(in the rows, 128 means zero)
Known rows, with every step that occurs
puro tafiz kudo tabiz revuk: [116 153  90 144  95 170 135 120  82  96 158  67 124  80 156 144 139 165
 161 143 146]
revuk tabiz puro fufumos: [ 92 138  99 153  62 132 134 106 117 107 153  97 104  96 180 145 161 136
 104 124 149]
puro zinoz revuk: [ 89 169  96 145  88 131 133 141 105 138 143 134  97 119 115 193 125 152
 151 132 144]
tafiz puro fufumos revuk: [ 95 137  78 169  65 141 141 111 155 108 150  99 101  99 171 200 184 173
 129 112 127]
zinoz revuk tabiz: [109 176 122 139  73 110 164 143  88 164 162 100 123 106 153 172 147 146
 127 152 148]
tabiz puro tafiz: [ 91 105 113 127 131 145 112  95 117  97 130 111  91 115 164 100 114 157
 130 107 154]
puro tafiz: [110 117 114 130 145 152 112 115 124 114 123 106  94 124 136 111 108 160
 139 115 145]
puro tafiz kudo: [109 129 110 116 125 159 117 113 134 129 149  95 119 107 126 126 126 150
 110 118 136]
kudo zinoz: [127 156 141 137 144 158 104 118  96 110 116 137 132 127 121 152  91 109
 117 129 131]
fufumos revuk tabiz: [109 157 139 141  75 120 151 136  97 155 159  86 124 114 164 165 160 166
 137 144 154]
revuk tabiz puro: [ 99 134 134 123  88 113 138 112  97 126 161 107 131 108 178 121 142 117
 103 129 152]
fufumos puro zinoz revuk tabiz: [ 68 180 118 131  52 120 140 141 101 154 183 114  98 100 159 207 142 146
 125 141 144]
revuk tabiz puro fufumos kudo zinoz: [107 195 124 147  66 199 112 104  75 113 159  91 124  99 189 176 131 103
  99 140 162]
tafiz revuk tabiz puro fufumos kudo: [ 90 166  94 148  26 163 151 109  98 129 170  70 130  92 214 178 186 131
 111 137 178]
tafiz kudo zinoz: [124 165 136 125 127 167 107 115 105 123 138 125 151 112 112 165 107 103
  93 130 126]
fufumos kudo zinoz: [137 185 146 127 121 195 107 121  84 128 137 118 142 125 146 161 104  97
 119 141 144]
fufumos kudo tabiz puro: [118 155 121 122  77 161 142 112  82 109 173  86 141 109 187 133 150 101
 121 133 154]
puro tafiz kudo tabiz: [111 145 102 122 109 164 129 117 105 112 165  66 127 101 134 136 131 135
 113 122 141]
kudo zinoz revuk: [117 181 124 151 112 144 136 127  81 131 124 137 119 116 126 194 108 138
 136 143 135]

Rows
[ 87 173 109 139  97 164 128  97  81 118 146 114 110  92 147 183 111 153
 116 127 150] => tabiz puro tafiz kudo zinoz revuk
[101 129  70 153  89 141 125 108 168  97 147 113 111 101 158 169 162 122
  97 105 113] => tafiz puro fufumos
[104 202 102 162  59 184 138 109  77 118 146 114 110  96 175 209 138 138
 129 144 154] => tabiz puro fufumos kudo zinoz revuk
[ 92 140 137 137  66 113 149 113  91 134 165  95 121 106 192 149 164 158
 127 132 162] => fufumos revuk tabiz puro
[ 77 142 102 133  91 145 110 115  93  89 159 111 108 116 141 149 121 110
 126 111 155] => kudo tabiz puro zinoz
[ 99 201 134 134  56 156 146 115  50 143 176  99 132  97 195 180 136 116
 111 151 169] => fufumos kudo zinoz revuk tabiz puro
[ 87 163 130 122 108 175 102  93  77 113 159  90 125  93 156 147 101 121
  82 122 158] => revuk tabiz puro tafiz kudo zinoz
[ 63 153 119 138  61 131 120 120  91 126 170 105  98 110 166 171 142 150
 133 122 171] => fufumos revuk tabiz puro zinoz
[ 83 194  92 140  47 161 143 128  68 125 181  98 108 104 166 198 144 129
 145 137 167] => fufumos kudo tabiz puro zinoz revuk
[131 166 103 144  76 185 129 126 130 128 149  96 117 113 162 158 159 131
 129 138 141] => puro fufumos kudo
[ 94 130  98 172  63 139 142 103 128 104 135 105  91 104 175 173 177 190
 149 120 148] => tabiz puro fufumos revuk
[ 74 169  89 147  65 131 141 124  77 110 164 114 100 106 144 191 133 139
 145 128 156] => kudo tabiz puro zinoz revuk
[ 70 146 117 125  82 131 109 120  96 120 165 115 107 114 153 146 124 114
 111 118 163] => revuk tabiz puro zinoz
[ 74 166  76 140  78 127 132 131 126 128 165 132 103 108 135 210 137 131
 123 117 132] => tafiz puro zinoz revuk
[115 186 100 146  89 207 105 107 116 103 154 107 130 103 170 194 132  93
  93 124 131] => tafiz puro fufumos kudo zinoz
[ 68 184  90 135  56 120 140 138 102 148 189 104 111  98 156 208 145 123
 107 130 148] => tafiz puro zinoz revuk tabiz
[ 85 134 115 111  92 148 126  99 110 129 175  78 120  91 166 121 138 141
  90 119 157] => revuk tabiz puro tafiz kudo
[ 80 169 132 136  89 175 112  93  72 120 162  79 117  91 169 171 121 158
 103 125 167] => fufumos revuk tabiz puro tafiz kudo zinoz
[ 93 198 119 138  84 158 135 123  66 150 167  82 116  90 147 191 115 150
 106 145 158] => puro tafiz kudo zinoz revuk tabiz
